What can hang from each mark:
gubike: zeze
zeze: bugis gubike togen
bugis: zeze zonode
verot: fumi zonode
vasum: zezi zonode
togen: zeze
zezi: vasum
zonode: bugis verot

Known rows, with every way that one mark hangs from another:
[togen [zeze [bugis [zonode [verot fumi]]] gubike]]: [-0.55 -0.56 -1.13 -1.70 -3.51  0.50 -0.85 -3.12  1.98  0.30 -1.43 -1.07
  1.61 -3.85  3.46 -6.13  2.26 -1.96  6.45  2.51 -3.77 -4.44 -1.90 -1.08
  1.04 -1.07  1.71 -1.87 -2.41 -1.77 -2.69 -0.99 -0.22  3.05]
[vasum zezi zonode]: [-0.25 -0.71 -1.21 -0.69 -1.46 -0.93  1.76 -2.85  0.62  1.39 -1.63 -2.36
 -1.80 -3.30  3.31 -3.92 -0.98  1.51  0.33  0.76  4.02  0.16  0.10 -3.04
  1.28 -0.67  0.95  2.27 -3.42 -1.76 -3.98  2.74 -1.37  0.68]
[togen [zeze [bugis [zonode verot]] gubike]]: [ 0.43 -0.94 -1.69  0.85 -3.37  1.67  1.63 -3.73  2.37  1.84 -0.62 -0.26
  1.81 -3.67  4.34 -6.31  0.72 -1.58  6.10  0.85 -2.98 -4.03 -1.17 -1.54
  2.50 -0.74  0.51 -3.35 -1.78 -2.52 -2.34 -0.40 -0.33  2.97]
[zonode [bugis [zeze gubike]] [verot fumi]]: [-1.69  1.33 -3.73 -0.94 -4.61 -0.23 -0.57 -0.24  1.96  2.13 -2.59 -5.08
  1.89  1.44  0.89 -4.15  0.43 -1.28  7.09  5.81 -2.56 -2.66 -3.25  1.66
 -1.15  2.65 -0.39 -1.58 -5.11 -0.95 -1.16 -2.78 -1.09  1.27]
[verot fumi [zonode [bugis zeze]]]: [-5.15 -0.12  0.02 -3.69 -3.98 -3.98 -2.89 -0.97  1.94 -1.31 -1.35 -3.23
  2.28 -1.79  1.91 -4.07  4.14  1.40  3.20  8.06  0.25 -0.71 -0.76  1.08
 -2.16  1.90  0.89  2.15 -2.67 -0.75 -2.25  0.43 -0.09  3.50]
[verot fumi [zonode bugis]]: [-4.07 -0.50 -0.20 -2.91 -1.51 -2.62 -3.89 -0.09  0.43 -2.17 -2.12 -3.71
  2.19 -1.75  0.11 -2.48  4.14  1.09  2.73  6.47 -0.10  0.46 -0.25  0.97
 -2.74 -0.31  1.28  1.82 -2.62  0.74 -1.48 -1.29  0.27  2.31]
[zeze [bugis [zonode [verot fumi]]] gubike togen]: [ 0.11 -0.04 -1.51  0.48  2.46  1.70 -3.99 -3.04  3.04  0.16 -2.16 -4.52
  1.92 -2.83  4.95 -5.47  0.84 -2.80  7.30  0.41 -6.94 -4.65 -3.26  2.47
  1.80  1.82  0.76 -1.85 -0.95  2.41 -2.36 -4.00 -2.64 -0.24]
[bugis zeze [zonode verot]]: [-1.59  0.27  0.52 -1.37 -6.56 -0.77  0.81 -2.83  2.72  2.40  0.18 -0.52
  1.26 -0.51  3.71 -5.44 -0.43  1.69  5.14  3.50  1.16 -2.89 -1.12 -2.02
 -0.04  2.99 -2.57 -0.02  0.25 -0.97  1.38  3.83 -1.19  1.28]
[zezi [vasum [zonode verot]]]: [ 0.02  0.38 -1.93 -2.57 -1.82 -0.17  0.62 -0.67  2.92  1.61 -2.89 -3.74
 -0.96 -2.21 -0.82 -3.08 -2.03  0.61  6.74  1.42  1.03  0.94 -0.59 -3.35
  0.29 -0.44 -1.84 -0.61 -1.21 -2.55  0.18  3.00 -0.14  1.03]
[zonode [bugis zeze] verot]: [-1.66  1.07 -4.01  1.05 -5.27 -0.62  2.51  0.41  1.83  2.58 -1.31 -3.89
  2.07  1.66  1.11 -4.52 -1.16  0.65  5.78  3.67 -0.20 -1.14 -1.59 -0.37
 -1.18  3.04 -2.84 -2.43 -3.66 -1.75  1.33 -1.03 -0.92  0.46]
[bugis [zonode [verot fumi]]]: [-1.60  0.62  0.36 -3.20 -3.72 -0.46 -3.09 -0.86  0.37 -0.31 -1.48 -1.96
  0.90 -0.92  0.95 -3.14  1.48  1.51  4.92  3.63 -0.20 -1.58 -2.00 -1.68
 -2.03 -0.37 -1.06  0.81 -0.61  1.15  1.55  0.79 -0.54  0.14]
[bugis [zeze gubike togen] [zonode verot]]: [-0.18  0.54  0.37  1.17 -3.37  1.03 -0.38 -4.88  3.65  3.78 -0.35 -1.69
  1.66 -1.29  5.18 -6.72 -0.88 -0.81  8.26  0.91 -2.98 -5.31 -2.08  2.11
  1.98  4.53 -2.24 -0.71 -0.23  0.41 -2.07  2.09 -1.73  1.50]
[zeze [bugis [zonode verot]] togen]: [-0.77  0.01 -1.38  1.37  1.35  0.62 -1.70 -2.36  2.73  0.16 -0.89 -3.81
  2.00 -3.06  4.68 -5.36 -0.15  0.08  5.87 -1.36 -4.47 -2.81 -1.31 -0.04
  0.75  2.68 -1.95 -2.18  0.32  1.93  0.45 -2.53 -2.22 -0.91]
[gubike zeze]: [ 0.36  1.34  0.70 -2.22 -0.84 -0.58 -0.15 -1.36  0.08 -0.45  1.85 -0.68
  0.81 -1.83  0.85 -0.91 -0.51  1.75  0.12  2.04 -0.28 -1.06  0.61  0.11
  0.20  1.88 -2.19  1.00 -1.40 -2.76 -0.29  1.08  1.55  3.71]
[verot fumi]: [-1.35  0.73  0.29 -3.50 -0.18 -1.23 -3.42  0.87 -0.69 -1.84 -0.86 -1.05
  0.01 -0.28 -0.84  0.49  1.77 -0.60  0.09  2.52 -0.89 -0.72 -1.38  0.94
 -1.85 -0.16  1.08  1.75 -0.85  0.98 -0.59 -1.20  0.35  0.09]
[vasum zezi [zonode [bugis [zeze gubike togen]] [verot fumi]]]: [-1.79  1.09 -4.61 -0.73 -3.80 -1.04  0.17 -3.39  2.37  3.28 -3.89 -7.72
  0.26 -3.06  5.01 -8.81 -0.69 -0.04  8.06  3.74 -0.27 -3.73 -3.04  0.74
  0.28  3.09 -0.13  0.72 -7.66 -1.37 -6.00 -0.56 -2.45  1.45]
[zezi vasum]: [-0.80 -0.50 -1.29 -3.49  0.34 -1.25 -0.53 -0.70  2.65 -0.05 -2.10 -0.29
 -1.42 -1.12 -0.80 -0.17 -0.78 -1.20  2.20 -0.50 -0.76  1.16 -0.43 -0.45
  1.18 -0.18 -0.25 -1.21  0.83 -1.38  0.06  1.58  0.74  0.72]
[zezi [vasum [zonode bugis verot]]]: [-0.65  0.02 -3.87 -2.24 -2.10 -0.67  1.23 -0.53  3.64  1.96 -4.42 -5.56
 -0.08 -1.72 -0.24 -4.05 -2.33  1.00  7.40  2.26  0.20  1.70 -0.76 -3.14
 -0.18  0.00 -2.37 -2.10 -3.65 -2.77  0.03  1.27 -0.50  1.24]

Rows:
[-0.47  1.39 -0.79 -0.79  0.25  0.30 -1.67 -3.56  2.54 -0.26  0.97 -3.90
  2.49 -4.66  5.37 -5.63 -0.92  1.66  5.03  0.46 -4.46 -3.54 -0.69  0.36
  1.20  4.06 -3.69 -0.71 -0.92 -0.87  0.11 -1.20 -0.29  2.56]  [gubike [zeze [bugis [zonode verot]] togen]]
[-1.57  1.97 -3.68  0.08 -2.54  0.01 -1.86 -0.88  2.33  1.86 -2.52 -5.71
  2.22  0.46  1.75 -5.57 -0.17 -1.88  8.55  3.66 -4.90 -3.97 -3.72  3.81
 -1.25  4.21 -1.24 -1.52 -4.80  0.54 -1.96 -3.80 -1.36  0.89]  [zonode [bugis [zeze gubike togen]] [verot fumi]]
[-2.90  2.14 -3.86 -1.21 -3.42 -1.74 -1.76  0.77  1.77  1.00 -1.97 -5.71
  2.18  0.08  1.02 -5.39  0.40  0.25  7.07  3.86 -3.48 -2.87 -2.88  2.33
 -3.04  4.47 -2.82 -0.71 -4.50  0.75 -0.15 -3.37 -0.85  0.45]  [zonode [bugis [zeze togen]] [verot fumi]]
[-4.05 -1.01 -0.10  0.03 -3.93 -2.47  0.39 -1.76  2.41  0.65 -0.57 -2.11
  2.58 -1.64  2.80 -4.14  2.21  1.94  2.70  5.55  1.42 -0.34  0.43  0.67
 -0.02  2.24 -0.26  0.29 -1.98 -1.57 -1.60  1.71 -0.14  3.28]  [verot [zonode [bugis zeze]]]
[-0.88  0.41  0.68 -1.74  1.76 -0.71 -2.26 -4.48  2.97 -0.87  1.18 -2.46
  2.10 -5.31  6.03 -4.50 -0.14  1.50  1.85 -0.23 -4.54 -3.21  0.25  1.09
  2.29  4.27 -2.41 -0.20 -0.03 -1.10 -1.59 -0.85 -0.55  3.03]  [gubike [zeze [bugis zonode] togen]]
[-1.84 -0.18 -0.82 -2.25 -1.30 -0.33 -2.57 -0.99  2.18 -1.19 -1.67 -3.85
  1.34 -2.09  3.34 -3.70  1.44 -0.04  3.72  3.22 -2.15 -1.69 -2.11 -2.13
 -0.56  0.06  0.44 -1.00 -0.76  0.81  1.29 -2.22 -1.62 -0.61]  [zeze [bugis [zonode [verot fumi]]]]
[-1.13 -0.13 -1.95  2.01 -0.51 -0.03  0.61 -2.64  3.55  3.06 -1.39 -2.18
  1.86 -0.20  3.41 -4.32 -0.98 -1.18  3.98  0.57 -4.11 -2.83 -1.37  4.02
  1.93  4.81 -0.73 -2.06 -2.77 -0.95 -3.61 -1.87 -1.60  1.56]  [zonode [bugis [zeze gubike togen]]]
[-1.83  0.86 -4.64 -1.81 -3.70 -1.60  0.11 -0.67  0.13  1.05 -4.00 -7.29
 -0.37 -2.66  2.44 -6.20 -0.31  1.80  5.51  4.03  2.23 -0.08 -1.86 -3.08
 -1.83 -0.53 -0.02  1.04 -7.48 -1.09 -2.78 -0.74 -1.83  0.25]  [vasum zezi [zonode bugis [verot fumi]]]
[-1.23 -1.06 -3.11 -0.07 -2.25 -1.38  2.29 -2.40  1.28  2.16 -3.17 -4.28
 -0.74 -3.18  4.19 -4.98 -1.06  2.33  1.16  1.18  3.07  0.97  0.03 -2.91
  0.86  0.08  0.40  0.55 -5.55 -2.31 -4.00  0.38 -2.05  0.69]  [vasum zezi [zonode bugis]]
[-1.22  1.27 -0.18 -3.92 -1.85 -0.97 -2.64 -2.45  1.93 -1.73  0.49 -3.80
  2.17 -3.68  3.73 -3.93  0.88  1.71  3.76  4.80 -2.52 -2.72 -1.23 -1.52
 -0.09  2.31 -1.51  0.30 -1.39 -1.53  0.74 -1.00  0.33  2.98]  [gubike [zeze [bugis [zonode [verot fumi]]]]]
[-3.95 -0.53 -0.54  0.20 -2.20 -2.60 -0.82 -2.22  2.57  0.87 -0.65 -2.94
  2.89 -2.52  3.38 -5.34  1.85  1.69  4.39  3.63 -0.58 -1.33  0.32  2.49
 -0.14  3.73 -1.44  0.41 -1.60 -0.26 -2.36  0.59 -0.70  3.11]  [verot [zonode [bugis [zeze togen]]]]
[-1.34  1.99 -0.29 -3.28  0.19 -0.72 -4.16 -2.91  2.41 -1.45  0.33 -4.73
  2.56 -4.91  4.53 -5.13  0.86  1.18  5.18  2.46 -4.87 -3.97 -1.70  0.82
 -0.20  3.76 -2.59  0.42 -1.43 -0.25 -0.25 -2.05 -0.10  2.61]  [gubike [zeze [bugis [zonode [verot fumi]]] togen]]
[-0.42  1.21 -4.27  3.16 -2.25  1.19  1.23 -1.37  2.80  3.81 -1.91 -4.88
  2.54  0.85  2.56 -5.69 -1.89 -1.34  8.52  1.15 -4.03 -3.47 -2.21  3.02
  0.32  4.59 -2.57 -3.25 -3.70 -0.41 -1.75 -2.50 -1.72  1.04]  [zonode [bugis [zeze gubike togen]] verot]
[-2.90 -0.91 -0.25  1.50 -1.15 -1.18 -0.43 -3.46  3.24  1.72 -1.09 -3.19
  3.08 -2.23  4.13 -5.44  1.58 -0.08  5.35  3.25 -2.08 -2.42  0.00  3.56
  1.00  3.36  0.15 -0.26 -2.43 -0.51 -4.07  0.51 -1.05  3.50]  [verot [zonode [bugis [zeze gubike togen]]]]
[-0.85 -0.62  2.04 -0.10 -1.91  0.00 -0.81 -5.79  4.34  3.16  0.04  0.61
  1.09 -2.16  6.27 -5.51 -0.15 -0.57  4.29  0.28 -3.38 -4.75 -1.03  3.13
  3.28  4.69 -0.70  0.27  1.00 -0.08 -4.00  2.82 -1.93  2.27]  [bugis [zeze gubike togen] zonode]
[-1.86  0.25 -3.58 -2.81 -4.61 -1.46  1.80 -1.89  4.94  3.10 -3.64 -5.09
  0.07 -1.65  1.19 -5.26 -2.55  1.16  7.77  3.62  0.68  0.27 -0.99 -2.98
  0.37  2.30 -2.77 -1.68 -3.09 -4.13 -0.51  2.57 -0.94  2.09]  [zezi [vasum [zonode [bugis zeze] verot]]]
[-1.15  0.54  0.85 -2.48 -5.64 -0.24 -1.61 -3.50  3.00  2.28 -1.27 -1.28
  1.36 -0.36  3.70 -5.05  0.76 -0.58  6.85  5.60 -1.15 -4.57 -3.04  0.15
  0.51  2.29  0.11  0.69 -0.69 -0.66 -1.49  2.25 -1.18  2.04]  [bugis [zeze gubike] [zonode [verot fumi]]]
[-2.72  0.78 -3.20 -5.46 -4.45 -2.43 -0.21 -1.13  4.78  1.67 -4.30 -5.86
  0.04 -1.82  0.44 -5.14 -1.02  0.52  8.12  5.57  0.10  0.02 -2.05 -2.16
 -1.01  2.08 -1.86 -0.29 -3.85 -3.36 -0.68  1.45 -0.59  2.08]  [zezi [vasum [zonode [bugis zeze] [verot fumi]]]]
[ 0.00 -1.60 -0.04  2.11  4.01  1.67 -1.97 -5.00  4.09  1.12 -1.05 -1.74
  1.66 -3.43  6.80 -4.35  0.00 -2.33  3.58 -2.54 -6.50 -3.84 -1.26  2.80
  4.21  2.47  1.32 -2.12  0.70  1.29 -3.86 -2.74 -2.69  0.15]  [zeze [bugis zonode] gubike togen]
[-2.53 -1.37 -0.31  0.85 -3.07 -1.26  0.51 -2.98  3.17  1.73 -1.24 -2.04
  2.78 -1.29  3.44 -4.24  1.81  0.07  4.13  5.37  0.16 -1.17  0.11  1.57
  1.28  2.14  0.80 -0.30 -2.44 -1.76 -3.51  1.30 -0.68  3.87]  [verot [zonode [bugis [zeze gubike]]]]
[-2.39 -0.75 -1.87 -3.75 -3.07 -2.54  1.48 -2.77  5.54  2.26 -3.32 -3.28
 -0.32 -2.56  1.90 -4.30 -1.81  1.06  4.42  3.07  0.55  0.82 -0.37 -1.99
  1.54  2.47 -1.31 -0.76 -2.31 -4.48 -1.99  3.10 -0.76  2.79]  [zezi [vasum [zonode [bugis zeze]]]]
[ 0.11  0.34  0.27  1.54 -0.02  0.33 -0.03 -3.36  2.77  2.56  0.50 -0.53
  0.65 -0.50  3.19 -3.10 -0.75 -2.27  3.37 -0.53 -3.37 -4.27 -1.26  4.59
  2.56  4.37 -0.04 -0.19 -0.38 -0.12 -4.16  0.36 -0.91  1.35]  [bugis [zeze gubike togen]]
[-2.74  0.82  1.05 -4.14 -6.91 -1.93 -1.86 -2.15  2.25  0.98 -0.64 -1.69
  1.18 -0.60  2.98 -5.03  1.43  1.45  5.32  6.14  0.53 -3.27 -2.08 -1.41
 -1.47  2.41 -1.37  1.40 -0.39  0.04  0.87  2.66 -0.72  1.28]  [bugis zeze [zonode [verot fumi]]]
[ 0.90 -1.22 -1.47  2.02  0.27  2.58  0.07 -2.97  3.03  1.55 -1.54 -3.01
  1.67 -1.55  4.95 -4.23 -0.29 -2.02  5.51  0.83 -3.19 -2.82 -1.72 -1.05
  2.83  0.19  1.02 -3.07 -0.69 -0.06 -1.02 -1.84 -2.15 -0.05]  [zeze [bugis [zonode verot]] gubike]
[ 0.02  1.25 -0.77 -0.38  2.95 -0.27 -1.48 -2.14  1.90 -1.37  1.62 -2.95
  1.59 -4.16  3.82 -2.78 -0.61  0.34  1.45 -0.73 -4.74 -2.70  0.10  2.61
  1.59  4.04 -2.16 -0.21 -0.96 -1.36 -1.62 -2.40  0.28  2.58]  [gubike [zeze bugis togen]]
[-0.19  0.89 -0.36 -1.60 -1.81  0.05 -0.60 -2.96  2.43 -0.28  0.82 -3.15
  2.11 -3.64  4.38 -4.46 -0.67  1.77  3.75  2.86 -1.70 -2.16 -0.37 -1.77
  1.06  2.37 -2.63 -1.06 -0.81 -2.29  1.00  0.01 -0.01  3.05]  [gubike [zeze [bugis [zonode verot]]]]
[-0.69  0.39 -4.81  1.06 -3.68 -0.34  3.15 -1.11  0.89  2.49 -3.57 -6.37
 -0.04 -2.27  2.94 -6.53 -1.80  2.25  5.10  2.33  3.13  0.70 -1.24 -3.45
 -0.25 -0.31 -1.14 -0.43 -6.66 -1.86 -1.91  0.07 -2.13  0.25]  [vasum zezi [zonode bugis verot]]
[-0.90 -0.17  1.21 -2.30 -0.48 -0.73 -0.73 -3.73  2.69 -0.89  1.24 -1.32
  1.96 -4.04  5.36 -3.16  0.21  1.73  0.38  2.37 -1.95 -1.80  0.25 -1.47
  2.25  2.50 -1.14 -0.21 -0.08 -2.70 -0.24  0.37  0.09  3.46]  [gubike [zeze [bugis zonode]]]
